Known rows, with every way that one mark hangs from another:
{Z_137 Z_206 {Z_394 Z_980}}: [-0.54 -0.48 -2.56 -1.30 -8.49 -2.69 -0.14  2.07  0.29  0.96 -1.59 -2.30
  0.71 -1.25  5.89  0.30  2.48 -1.95 -0.98  2.45 -3.99]
{Z_677 {Z_66 Z_925} Z_297 Z_644}: [-1.05 -4.09 -1.76 -1.46  3.17 -0.86  1.13  4.58 -3.19  1.05  1.90 -0.22
  3.88  1.77 -2.11  2.90  2.47  0.95 -0.52 -5.75 -1.68]
{Z_972 Z_644}: [-0.11 -2.87 -0.02  0.97 -0.22  0.52  0.78  4.23 -4.51  2.63 -1.26 -1.88
  2.46  3.33 -1.11 -0.74  4.01  1.03  1.65 -2.60 -0.87]
{Z_66 Z_137}: [-0.22 -3.77  0.52  1.01 -1.70 -1.70  0.30  4.43 -5.54  2.13  0.99 -0.84
 -0.31  3.50 -0.11  0.61 -1.65  1.83 -1.76 -1.74 -0.48]
{Z_137 {Z_66 Z_925} Z_206 {Z_394 Z_980}}: [-0.76 -0.87 -2.10 -2.37 -7.07 -2.81  1.70  1.26  2.02 -0.63 -1.21 -1.05
  0.28 -3.48  7.36  0.68  1.05  0.79  2.62  6.07 -0.67]
{Z_206 {Z_137 Z_66 {Z_394 {Z_980 Z_579}}}}: [-2.23 -2.33  1.57 -0.53 -7.07  4.19  0.68  3.12 -1.75 -0.06 -1.18 -2.73
 -0.54 -0.94 -0.68  1.87  5.99 -0.60  2.22  5.52  2.45]
{Z_677 {Z_66 Z_137 Z_925} Z_297 Z_644}: [-0.32 -5.05 -1.70 -1.12  3.99 -2.82  1.86  4.67 -3.50  1.84  2.57  0.48
  1.68  1.62 -1.89  3.23 -0.57  0.58 -1.40 -4.47 -1.47]
{Z_734 Z_980}: [-1.77  0.81 -0.69  0.48 -1.45  1.95 -0.16  2.95 -4.65  0.46  0.78 -1.35
  3.13  6.65  1.65 -3.17  2.43  1.88 -0.69 -2.92  0.30]
{Z_677 {Z_66 Z_137 Z_925}}: [-1.82 -4.18  1.15 -0.12 -3.00 -2.01  4.56  4.69 -4.59  0.20  1.32 -0.19
  2.45  1.73  0.33  2.07 -2.78  3.88 -1.65 -1.64 -3.03]
{Z_137 {Z_66 Z_677} Z_206 Z_394}: [-1.11  1.76 -2.46 -3.31 -3.95 -1.22 -2.54  3.72  0.85 -0.61 -3.02 -2.91
  0.22 -4.02  3.97  1.57  1.46 -0.18  1.39  2.94  0.21]
{Z_66 {Z_137 {Z_394 Z_980}} {Z_677 Z_644}}: [-2.11 -0.58 -4.29  0.42 -0.70 -4.72 -1.44  4.93 -2.62  2.77 -1.23 -3.62
 -0.16 -0.82  1.91  2.07 -0.84 -1.03 -0.40  3.31 -0.19]
{Z_677 {Z_66 Z_137} Z_297}: [ 0.94 -4.22  0.17 -0.32  0.42 -1.94  0.88  5.01 -3.94  0.23  1.31 -0.84
 -0.56  3.01 -0.25  1.78 -0.76 -1.48 -3.29 -4.20 -1.35]
{Z_66 Z_137 {Z_677 Z_644}}: [-1.60 -1.35 -2.09  0.65  2.83 -3.02 -1.97  5.33 -5.06  2.81 -0.15 -3.05
  1.59  1.63 -1.26  2.07 -1.54  1.52 -0.56 -1.49  0.60]
{Z_137 Z_66 Z_206}: [-1.01 -1.12  0.88 -2.68 -3.65  0.03 -0.98  1.98 -1.53 -0.44 -0.35 -2.79
  0.13  0.41  3.08  0.60  2.12  0.36  1.18 -0.73  0.54]
{Z_677 Z_66 Z_297 Z_644}: [-1.48 -3.08 -1.47 -1.89  2.79  0.36 -0.95  4.66 -3.97  1.21  1.61 -2.45
  1.61  2.93 -2.26  3.61  4.32 -3.11 -2.52 -7.21 -0.80]
{Z_206 {Z_137 Z_394}}: [-0.86 -2.41 -0.02  0.81 -5.98  5.09 -0.08  4.46 -3.26  2.34  0.05 -0.14
  2.19  1.82 -1.63  1.99  6.08  0.36 -1.35  0.48 -1.50]
{Z_677 Z_297 Z_644}: [ 0.35 -3.42 -2.43 -0.76  4.02 -0.55 -3.07  4.21 -4.32  3.12  1.52 -0.77
  1.04  3.50 -2.59  1.68  4.02 -1.22 -0.10 -6.33  1.11]
{Z_677 {Z_66 {Z_137 Z_394}} Z_297 Z_644}: [-1.26 -3.60 -3.57 -2.25  1.83 -1.17 -0.33  5.39 -2.56  2.03  1.60 -1.48
 -1.68  0.15 -2.05  5.05  1.76 -4.16 -3.42 -4.15 -1.44]
{Z_66 Z_925}: [-0.48 -3.65  0.19  0.66 -2.42 -0.94  1.65  3.55 -4.33  1.67  0.21  1.42
  4.52  2.50  0.23 -0.21 -0.14  6.01  1.43 -1.58 -1.32]
{Z_980 Z_579}: [-1.71 -3.75  1.68 -1.29 -3.58  0.45  0.25  4.39 -5.63  1.06 -1.68 -1.79
  2.33  1.42 -4.28  0.68  1.90  3.66  1.33 -2.49  0.12]
{Z_66 {Z_137 Z_206 {Z_394 Z_980}} Z_925}: [ 0.36 -2.78 -2.68 -0.33 -6.14 -5.62  3.20  2.37  0.21  1.75 -0.53  0.81
  1.00 -2.15  5.92  0.30 -2.78  2.21  0.06  5.07 -4.24]
{Z_66 {Z_677 Z_297} Z_925}: [ 2.63 -1.80 -1.61  1.12  3.04 -3.43 -0.82  5.06 -2.71  1.25 -1.10  1.84
  5.36  1.31  0.61 -1.48 -1.10  5.41  2.74 -0.70  0.10]

Rows:
[-1.49 -1.43  0.84  0.67 -6.96  4.18  0.08  2.84 -1.37  0.34  0.47 -2.47
 -0.76  0.89  2.04  1.67  5.97 -1.65  1.06  5.16  2.09] -> {Z_206 {Z_137 Z_66 {Z_394 Z_980}}}
[ 2.82 -2.22 -3.94  0.69  2.28 -5.28 -0.26  6.14 -0.87  1.89 -1.27  2.93
  1.54 -1.83  0.80  0.10 -4.06  4.05  1.49  2.62 -0.02] -> {Z_66 {Z_137 Z_394} {Z_677 Z_297} Z_925}
[-0.09 -1.89 -2.27 -1.83 -5.07 -2.49  0.23  4.00 -1.37  1.98 -0.56 -0.41
 -1.06 -1.21  2.29  1.55 -0.78 -0.40 -2.16  0.50 -3.78] -> {Z_66 {Z_137 Z_206 Z_394}}
[ 1.70 -3.21 -3.15  0.76  7.24 -5.26 -1.24  5.53 -3.06  3.12  0.37  0.95
  3.32  0.66 -1.05  0.76 -2.81  4.03  2.02 -1.03  0.89] -> {Z_66 Z_137 {Z_677 Z_297 Z_644} Z_925}
[-3.55 -4.27 -0.68 -0.91  0.23 -1.89  3.35  4.53 -4.64  1.81  2.18 -1.30
  2.84  1.60 -1.74  4.10 -0.98  2.44 -1.69 -3.27 -2.38] -> {Z_677 {Z_66 Z_137 Z_925} Z_644}
[ 1.03 -4.15 -0.17 -0.72  0.08 -1.12  2.01  4.40 -2.94 -0.07  0.73  1.07
  3.68  2.29  0.08  0.95  0.67  2.14 -0.72 -3.73 -2.13] -> {Z_677 {Z_66 Z_925} Z_297}
[ 1.24 -4.80 -0.12 -0.32  0.87 -2.85  2.75  4.59 -3.31  0.38  1.73  1.37
  1.66  1.96  0.32  1.21 -2.67  1.83 -1.51 -2.64 -1.89] -> {Z_677 {Z_66 Z_137 Z_925} Z_297}
[-0.90 -2.03  0.06  1.65 -7.60  3.50  0.46  3.52 -2.08  1.59  0.22 -1.28
  1.58  2.04  1.60  1.04  5.95 -0.95 -1.30  3.40 -1.54] -> {Z_206 {Z_137 {Z_394 Z_980}}}
[ 1.12 -2.04 -3.16  0.33  5.68 -3.45 -2.05  5.04 -2.99  2.41 -0.25  0.58
  5.49  1.03 -1.09  0.39  0.27  4.16  2.80 -2.32  0.77] -> {Z_66 {Z_677 Z_297 Z_644} Z_925}
[-1.13  2.05 -2.55 -1.95 -5.48 -3.46 -1.70  2.52  1.60 -0.98 -3.17 -4.57
 -0.38 -3.97  7.25  0.52  1.33 -2.01  1.69  6.38  0.16] -> {Z_137 {Z_66 Z_677} Z_206 {Z_394 Z_980}}
[-0.67 -2.68 -1.38 -2.01 -7.04 -4.05  1.50  3.17 -0.71  1.15 -2.25 -2.32
 -1.32 -2.69  2.45  1.02 -0.70 -0.63 -0.28  4.07 -2.96] -> {Z_66 {Z_137 Z_206 {Z_394 {Z_980 Z_579}}}}
[ 1.37 -2.51 -2.35 -2.57 -2.53 -2.75  0.65  4.58 -0.15  0.16 -0.09 -0.50
 -1.28 -1.13  1.82  2.55  0.05 -3.51 -3.55 -2.29 -4.38] -> {Z_677 {Z_66 {Z_137 Z_206 Z_394}} Z_297}
[ 2.72 -2.03 -1.54  1.31  3.83 -4.09 -2.56  5.94 -3.70  1.71 -0.61 -0.64
  0.44  2.06  0.33 -0.48 -2.96  1.07 -0.19 -1.05  1.19] -> {Z_66 Z_137 {Z_677 Z_297}}
[-1.69 -2.47 -1.58 -1.87 -3.64  0.59  0.80  3.84 -1.82  0.52 -0.57  0.78
  0.12 -1.64  1.46  2.11  0.86  3.46  2.83  2.45  2.15] -> {Z_137 {Z_66 Z_925} Z_394}
[-1.04 -1.33 -1.78 -3.45 -5.22 -1.10  0.74  2.42  1.25  0.14 -1.54  0.37
  0.96 -3.71  4.05  1.55  1.12  2.51  2.53  2.69 -0.84] -> {Z_137 {Z_66 Z_925} Z_206 Z_394}
[ 0.67 -1.16 -5.18 -0.61  4.59 -3.60 -3.49  6.23 -2.39  3.42 -0.64 -1.14
 -0.55 -0.89 -1.39  2.71 -0.36 -1.56 -0.32 -0.59  1.07] -> {Z_66 {Z_137 Z_394} {Z_677 Z_297 Z_644}}
[-1.72 -2.71  0.78  0.44 -8.00  3.59  1.15  3.72 -2.89  1.21 -1.34 -1.54
  1.54  0.56 -1.59  1.19  6.24 -0.03  0.25  3.73 -1.11] -> {Z_206 {Z_137 {Z_394 {Z_980 Z_579}}}}
[-4.07 -3.40 -0.65 -1.40 -0.62 -0.15  2.56  3.88 -4.53  1.28  1.26 -1.67
  4.64  1.71 -1.70  3.65  2.13  2.55 -0.94 -4.48 -2.72] -> {Z_677 {Z_66 Z_925} Z_644}
[ 0.09 -1.65 -1.92 -0.97  5.84 -1.92 -2.06  4.51 -2.02  0.68 -0.14 -0.87
  2.63 -0.02 -0.08  0.82  0.65  3.04  4.53 -0.40  4.55] -> {Z_137 {Z_66 {Z_677 Z_297 Z_644} Z_925}}
[-1.03 -2.25  0.56  0.89 -6.35  3.34  1.71  2.50 -0.90  0.38  0.44 -0.07
  1.43  0.15  2.77  0.89  4.52  1.80  2.26  6.46  1.49] -> {Z_206 {Z_137 {Z_66 Z_925} {Z_394 Z_980}}}
[-0.72 -1.13  2.13  1.27 -1.19  3.49  0.24  4.12 -3.10 -0.18 -0.10 -0.50
  4.67  1.25  0.12  0.04  2.68  5.34  3.31  2.94  2.29] -> {Z_206 {Z_137 {Z_66 Z_677 Z_925}}}
[-0.72 -3.20  3.18  0.91 -3.20  4.98  1.70  3.10 -3.59  0.29  1.40  0.39
  3.25  2.65 -0.68  0.57  3.92  4.30  2.57  1.59  2.04] -> {Z_206 {Z_137 {Z_66 Z_925}}}
[-0.19 -1.62 -3.02  0.41 -1.15 -4.43  1.00  5.97 -2.28  1.92 -1.68  1.51
  2.60 -1.94  1.35  0.71 -4.40  5.63  1.19  3.67 -1.43] -> {Z_66 {Z_137 Z_394} Z_677 Z_925}
[ 0.92 -1.35 -1.15  0.28 -0.64 -5.87  1.17  4.02 -1.80  1.03 -1.48  0.36
  4.48 -1.10  3.14 -0.98 -5.06  6.01  1.24  2.16 -3.22] -> {Z_66 {Z_137 Z_206} Z_677 Z_925}
[ 0.59 -1.05 -2.89  0.01  5.39 -1.93 -4.21  5.35 -3.55  2.31 -0.57 -2.00
  3.02  2.15 -1.58  0.96  2.40 -0.06  0.80 -4.05  1.15] -> {Z_66 {Z_677 Z_297 Z_644}}
[-1.57 -0.13 -1.97 -1.17 -1.91 -1.30 -0.55  4.66 -1.04 -0.06 -2.25 -0.24
  1.74 -2.84  1.90  1.32 -0.40  4.50  3.58  4.07  2.49] -> {Z_137 {Z_66 Z_677 Z_925} Z_394}
[-3.83 -2.01 -2.94 -3.59 -3.03 -1.57  1.09  4.24 -1.60  1.63  0.70 -3.40
 -0.14 -1.61  0.21  5.36  1.66 -3.21 -3.91 -2.82 -4.96] -> {Z_677 {Z_66 {Z_137 Z_206 Z_394}} Z_644}
